What can hang from each mark
H: W X
X: K
K: H R W
E: R
W: H K R
R: K W

Known rows, with every way that one mark hangs from another
(E (R (W (H X) K))): [  0.5 -32.4   3.7  15.7   6.9   8.0   3.3   4.5  -6.3 -21.7  22.9 -23.0
   4.6  25.0  -3.4 -27.3   6.6   6.0   8.4  -0.1   2.5   6.5   0.9   0.5]
(H (W K) X): [-10.2 -18.7  -1.1  -6.1  10.9   9.1  -4.4  -2.9   1.1 -13.2  -0.1  10.4
   2.6   7.5  -4.5 -17.9   8.7   7.9  -6.0  29.6   8.2   1.2  -1.8  -9.4]
(X (K R)): [  6.5 -17.0  -2.9   3.2  -3.6  -3.0  -4.4   2.4   2.3  31.9 -23.5  10.8
   0.5  -8.1 -10.6  -1.0   1.9  -0.5   1.8 -17.9 -21.4   6.0  -5.1  16.4]
(W H K R): [ -9.7  26.6   9.6  -2.7  17.6  24.0  18.3  -1.0  -3.1 -27.2   1.4 -11.6
  14.9  14.9   5.2  -3.4   9.2  12.2   4.2  26.8   6.8  -5.7  10.1 -12.8]
(E (R (W (K (H X))))): [  1.7  -7.3   0.4   6.8 -14.9  -7.3  -2.4   5.8  -4.4 -19.5  11.4 -17.0
  -4.9  15.0   3.8 -15.6  -9.5  -2.6   3.7  -9.9 -10.2   7.9   1.5   2.9]
(K (W H R)): [ -7.3  39.5   0.2  -9.6  23.0  16.0  14.3  -8.0  -0.7  -8.9   0.2  -6.1
  10.8  -3.7   3.7  18.2  10.3   7.7  -2.2  22.5  12.9 -18.5   3.6 -11.2]
(W K): [  3.4 -21.9  13.9  -5.3  -0.4  13.7   5.9   2.6  -5.2  -9.4 -12.5  -4.8
   7.8   5.9   1.5 -17.9   0.9  -0.1   0.5  11.8 -10.6  12.2   4.2   4.2]
(E (R (W H))): [ 20.4 -48.8  14.2  12.7  15.9  17.8   8.1   3.0  -3.6   1.1  12.1 -30.2
   9.9  -5.3   0.6 -14.2  -9.3  -1.9   9.3 -11.0  -1.9   4.9   3.3  11.8]
(W K R): [  2.0  15.2  12.6 -10.2   9.1  18.8  14.0   0.7  -3.6 -20.2 -26.0  -7.2
  14.4  14.5  -0.5  -1.6   0.8   3.9   4.0  18.0 -13.8   8.5   7.5  -4.3]
(E (R (K H))): [ 26.5 -54.3  24.9  -2.4  -5.3  -7.6  -6.7   4.9  -2.1  -2.1 -18.9 -13.0
   1.8 -13.0  -2.9   5.4 -26.9 -20.3   4.5  -0.7 -22.1  11.0  -1.0   7.5]
(W (K H R)): [-18.7  31.0  -0.5   3.0 -10.9  -6.7  -2.0  -5.5  -3.7  -3.6  13.3   4.6
   0.9  -5.7   3.5   5.7  -5.9   8.6  -0.3   4.8 -14.1 -13.8   1.4  -4.3]
(K (H X) (W R)): [-16.8  64.7 -16.0 -16.8   0.1 -10.6   1.6  -8.3   2.5 -14.7  -1.4  11.3
  -2.8  -6.9   3.9  21.9   7.2   4.6  -9.2   9.3   0.6 -11.0  -2.1 -10.9]
(R (W (H X) K)): [-10.7  -0.6  -2.7  11.2   3.8  12.6   8.7   3.4  -3.5 -21.8  37.3 -10.2
  -0.5  22.2   8.9 -27.3  13.0   9.7   2.7   1.7  27.4   4.4   6.4  -5.7]
(X (K H R W)): [ -8.6  47.3 -15.1  -2.6 -19.7 -19.0  -6.0  -2.6   3.0  35.8  -5.7  14.6
 -11.8 -11.2   1.2  24.9  -0.8  -2.5  -7.6 -11.8  -9.0 -21.6  -4.3   1.7]
(X (K (W H R))): [  1.0  39.3  -5.2  -7.0   9.3  11.9  14.8   2.7   3.5  10.9 -17.3  -1.2
   2.7   8.9   2.8  17.0  15.1   0.8  -2.3  11.2  13.2 -12.5   3.0  -6.2]
(X (K H R)): [ -3.9  15.9  -8.1   3.3 -15.2 -12.1  -4.3   2.6   4.5  26.9  -8.2  14.2
  -6.3 -15.1  -0.2  11.2  -5.2  -0.6  -2.8 -20.3 -15.6  -5.0  -1.9   9.1]
(H W): [  8.2 -33.3  11.0  -8.7  18.7  18.0   0.5  -4.0   3.1   7.5 -12.9   4.1
   7.0 -22.5  -0.3  -4.7  -6.5   1.9  -4.5  15.3   2.9   0.8   0.3   1.9]
(K R (W (H X))): [-30.1  21.9 -22.2   4.2  13.8 -11.1  -8.3 -16.9  -1.8   4.5  37.6  13.5
   0.6  -9.1 -12.4   9.7  22.6  15.9  -5.2  10.5   9.6 -25.6  -8.9  -7.4]
(E (R K (W H))): [ 34.1 -64.3  28.7  13.6   8.6  11.4   2.1   6.3  -4.6  -0.3   2.8 -32.8
   5.5   3.6  -0.2  -9.3 -20.9 -14.5  13.1  -8.2   6.3   7.5   5.1   6.8]
(W (H X) (K R)): [-32.6   5.4 -13.5  12.1   9.8  -1.5  -2.6  -9.2  -4.2 -14.1  36.8  10.3
   4.8  11.7 -10.2 -13.5  22.5  20.0   1.0  16.0   2.5 -10.5  -3.9  -7.8]
(E (R (W K))): [ 23.0 -37.4  19.8   6.0  -3.2  13.2   5.1   8.2  -7.9  -4.2 -16.2 -30.5
   7.0  16.9  -1.7 -18.8 -14.4  -5.6  10.2  -5.4 -20.3  13.7   4.9  11.4]

Rows
[-20.3 -17.0  -3.0   3.5  11.4   9.2   5.7  -0.6  -2.8 -26.4  26.6   3.0
   4.1  16.0  -0.1 -24.8  21.4  10.5  -2.5  21.0  12.8   5.0   1.1  -6.5]
(W (H X) K)
[ -5.4 -16.8 -18.1   4.2  -3.5 -13.5 -12.6   0.9   3.3  22.2 -14.9  22.0
  -3.7  -0.2 -16.5  -7.3  14.3   5.1  -1.5 -16.6 -18.7  12.2 -10.9  14.1]
(H (X (K R)))
[  3.7  -3.7 -16.0  12.6 -11.5  -9.3  -8.5   4.2   2.6  26.0  -6.2   9.0
  -9.1   6.1  -6.2  -8.7   4.3   2.1   3.3 -35.3  -7.0  10.8  -4.7  15.7]
(H (X (K (R W))))
[ 13.7 -50.3  10.8  -2.7   4.1 -12.4 -17.9   0.1   3.9  -6.2  -7.8   2.6
  -4.2 -10.3  -8.5   4.9 -18.4 -12.9  -1.3  16.1  -6.8   0.7  -7.4  -6.8]
(E (R (K (H W X))))
[  0.2  17.1 -10.4  -2.7  -8.7  -9.4  -8.1  -2.6   0.2  41.0 -21.1  12.1
  -3.4  -5.3 -10.8  16.1   7.3  -1.3  -3.7  -9.4 -13.1 -12.1  -7.0   8.8]
(X (K R W))
[  8.1   7.2  11.8 -11.4 -14.2  -9.0  -4.0  -0.7  -0.1   5.4  -0.9   0.9
  -6.3 -12.9  10.8  20.8 -16.3 -16.4  -4.7   8.3   8.5  -8.5   1.2  -8.1]
(R (K H W))
[  5.6 -15.4 -10.6  12.4  -2.0   8.3   5.5  11.7   5.1   7.6  11.9  -1.3
  -7.3  12.7   6.3 -21.4  12.7   0.3   0.8 -23.4  25.3  13.4   1.7   8.6]
(R (W (H (X K))))
[-23.0  11.7 -16.4   2.9  -2.9 -19.0 -11.3 -10.6   1.5  -3.7  20.4  18.4
  -3.6 -22.3  -5.6   5.6   2.4  10.2  -4.3 -10.9 -15.4  -3.7  -7.8   2.5]
(K (H X) R)
[ 44.8 -70.9  31.9   5.9  -1.3   4.8  -2.6   8.6  -5.4   7.9 -23.9 -28.9
   4.9   1.4  -4.3  -6.7 -28.5 -19.4  12.9 -17.3 -13.7  21.4   2.3  14.1]
(E (R K W))
[ 15.5   0.7  -1.5  10.9 -11.8   0.8  -1.6   5.5   1.4  36.9 -18.7  -2.0
  -3.9  -1.0  -0.4  -1.7  -7.3  -2.0   5.5 -38.0  -8.3   5.1   0.7  17.4]
(X (K (R W)))
[  5.5   5.8 -10.2 -10.7  13.2   7.5  -1.1   3.9  10.1   6.2 -38.5  18.0
   1.1   5.7  -8.0   2.5   9.1   4.4  -4.5  10.4   3.7   7.1  -4.0  -3.3]
(H (W R) (X K))
[-10.6  14.7 -24.7  -2.6  -8.8 -20.2 -15.4  -4.3   1.3  30.1 -11.3  22.5
  -7.8   3.3 -15.9   7.7  18.8   3.4  -6.1 -10.8 -12.0  -6.4 -12.3   5.6]
(H (X (K R W)))
[-18.3  39.1 -16.0  -8.4  22.4   5.5   8.0  -9.6   0.4 -18.7  12.9   4.2
   6.3   4.2  -3.7  10.3  23.4  12.3  -4.5  23.5  14.3 -13.8  -2.0 -13.3]
(K (W (H X) R))
[ 14.2  16.1  19.0 -11.2  -0.8   2.4   5.4   2.3   1.9 -13.2 -22.4  -3.2
   3.0  -9.4   9.2  20.0 -21.3 -10.2   2.3   5.4  -3.1   4.8   7.0  -6.9]
(W (R (K H)))
[  7.8 -41.2   4.5   0.4  12.7 -11.4 -11.9  -3.3  -4.2  -5.4   8.4  -8.9
   2.2   7.6 -13.9   1.3   6.6  -9.6   1.2  19.6   2.6  -3.8  -8.2  -4.1]
(E (R (K (W (H X)))))
[  6.4  29.8  -6.8  11.5 -22.8  -7.0  -1.3   6.5   4.3  31.9  -3.3   0.7
 -11.5  -9.7  10.7   8.7 -15.2  -2.7   1.8 -40.2  -3.3  -4.5   3.4  10.9]
(X (K H (R W)))
[ -4.3  15.4  -8.4   0.9  -6.5  -7.0  -8.2  -0.5   8.9  32.3 -10.1  20.1
  -8.2 -20.1   2.0  17.1  -9.1   2.8  -6.0  -5.2   0.5 -20.0  -2.4  -2.6]
(X (K (H W) R))
[-17.3  23.7 -16.7 -12.2  -7.7 -14.5  -5.4  -7.6   1.4  -5.2  17.0  13.6
  -7.7 -14.6   5.0   6.8   6.7   0.0 -11.9   4.6   3.9  -6.9  -5.6  -3.4]
(K (H X) W)
[-15.7 -10.9 -19.9  12.3   6.0  -7.4  -7.4  -0.7   3.9  14.2  12.5  18.4
  -2.5   1.9 -12.3  -7.7  22.1  11.8  -1.1  -9.1   3.0  -2.0  -8.0   6.3]
(W (H (X (K R))))
[ -5.8  65.5  -3.1 -17.3  -0.2   0.1   9.6  -6.4   1.0  -4.9  -9.2  -1.6
   2.0 -14.6  10.9  28.6  -5.5   0.1  -5.9  10.3  -3.1 -17.7   2.6  -9.0]
(K H (W R))
[  3.1 -27.7   4.8  -5.0  -9.1 -13.5  -8.8   1.8   1.8 -12.6   2.6  10.0
  -6.4  -8.2   4.5  -1.5  -9.2 -11.9  -2.8  -2.1   3.4  14.4  -2.5  -0.6]
(R (K (H X)))
[ -2.2   6.7  -3.2 -11.5 -13.8 -20.2 -10.9  -3.0   0.3  -3.2   8.2  11.7
 -10.3  -5.9   5.0  14.0  -4.9 -12.4  -7.5   7.2  11.3  -3.1  -4.2  -9.4]
(R (K (H X) W))
[ -3.2   5.9   0.4  17.9  11.3  10.8   4.1  -7.4  -2.3   8.3  30.7 -10.9
   4.8 -12.9   3.8   0.5  -2.0  11.8   6.2 -16.9  10.8 -13.9   3.9   4.2]
(K (R (W H)))
[ -0.1  31.1 -16.6 -14.4   0.2  -4.2   1.1   2.1   3.5   8.3 -36.1  12.8
  -2.0  14.9  -8.0  10.8  18.0  -2.4  -5.7   2.6  -4.5   5.6  -5.7   0.5]
(H (X (K (W R))))
[-19.6  46.9  -8.2  -9.6  -4.0  -1.6   7.0  -0.8   0.2 -36.0  -0.5   6.2
   1.3  12.7   5.7   1.2   5.1   8.5  -2.3  15.2  -6.6   4.2   2.9 -12.4]
(W (K (H X)) R)
[ 29.7 -53.4  21.7  -8.6   1.9  -5.9  -8.7  -0.2  -6.7  13.1 -28.2 -15.1
   5.7  -1.5 -13.6   9.1 -14.9 -20.2   4.2  10.8 -21.0   3.8  -5.8   6.2]
(E (R (K W)))
[-19.1  10.1  -5.4  -4.5 -10.6  -5.2  -0.6   0.8  -0.4 -23.7  13.9   8.8
  -3.4   5.0   5.9 -13.8   4.7   3.5  -5.3   9.8  -1.0   6.5   1.0  -4.1]
(W (K (H X)))
[ 13.3 -11.9   5.3   2.4 -16.9  -8.9  -4.5   4.8   2.2  -8.1  10.8  -3.6
 -11.8  -3.0  14.3  -4.3 -18.0 -12.3   1.6 -22.5  16.5  14.8   3.2   0.4]
(R (K (H X)) W)
[ -7.5  47.9   7.5 -10.0  -1.7  10.2  15.3   1.3  -1.0 -25.8 -11.6  -4.5
   5.9   4.2   9.9   9.3  -7.0   4.1   0.2  15.5  -9.1  -2.9   9.4 -10.7]
(W (K H) R)
[  1.7   9.5   3.1 -10.5  -1.6  -9.9  -1.0   0.8   3.3 -23.6 -12.3   8.0
  -1.3  -1.5   2.9  14.1  -8.2  -6.9   0.4   4.5   0.1  11.5   0.7  -8.8]
(W (R (K (H X))))
[  0.6   1.7  10.7  11.1   2.9  24.4  16.8   4.5  -4.5 -12.7  25.2 -22.0
   5.1  14.4  14.6 -18.4  -0.1   3.9   5.3   0.6  23.9  -1.1  12.4  -3.0]
(R (W H K))
[ 23.8  -8.2  19.2   1.1 -17.3   1.4   2.4   7.5   0.5   0.1   0.8 -14.0
  -7.3  -9.6  20.7   4.7 -29.7 -16.8   3.9 -22.2  13.1   7.9   9.7   1.8]
(R (K H) W)
[ 22.0 -30.8  22.9   9.5   5.0  17.1   8.2   5.5  -1.3  -1.2  14.1 -20.5
   1.6   0.4  12.2  -6.8 -13.1  -9.3   7.7  -9.3  27.0   5.5  10.2   0.4]
(R K (W H))
[-21.4   6.7   2.0  11.1  11.9   8.9   4.5  -7.9  -4.9  -5.6  28.0  -0.7
   9.5   3.2  -4.4  -6.8  10.6  16.1   3.7  15.2   1.0 -16.5   2.3  -6.9]
(W H (K R))
[ -3.4 -30.0 -11.8   4.7   6.9   4.0   0.7   7.4   5.3   4.9   3.2  12.3
  -2.7   4.7  -2.1 -21.2  21.0   2.3  -3.6  -3.2  11.7  15.1  -3.6   7.5]
(W (H (X K)))
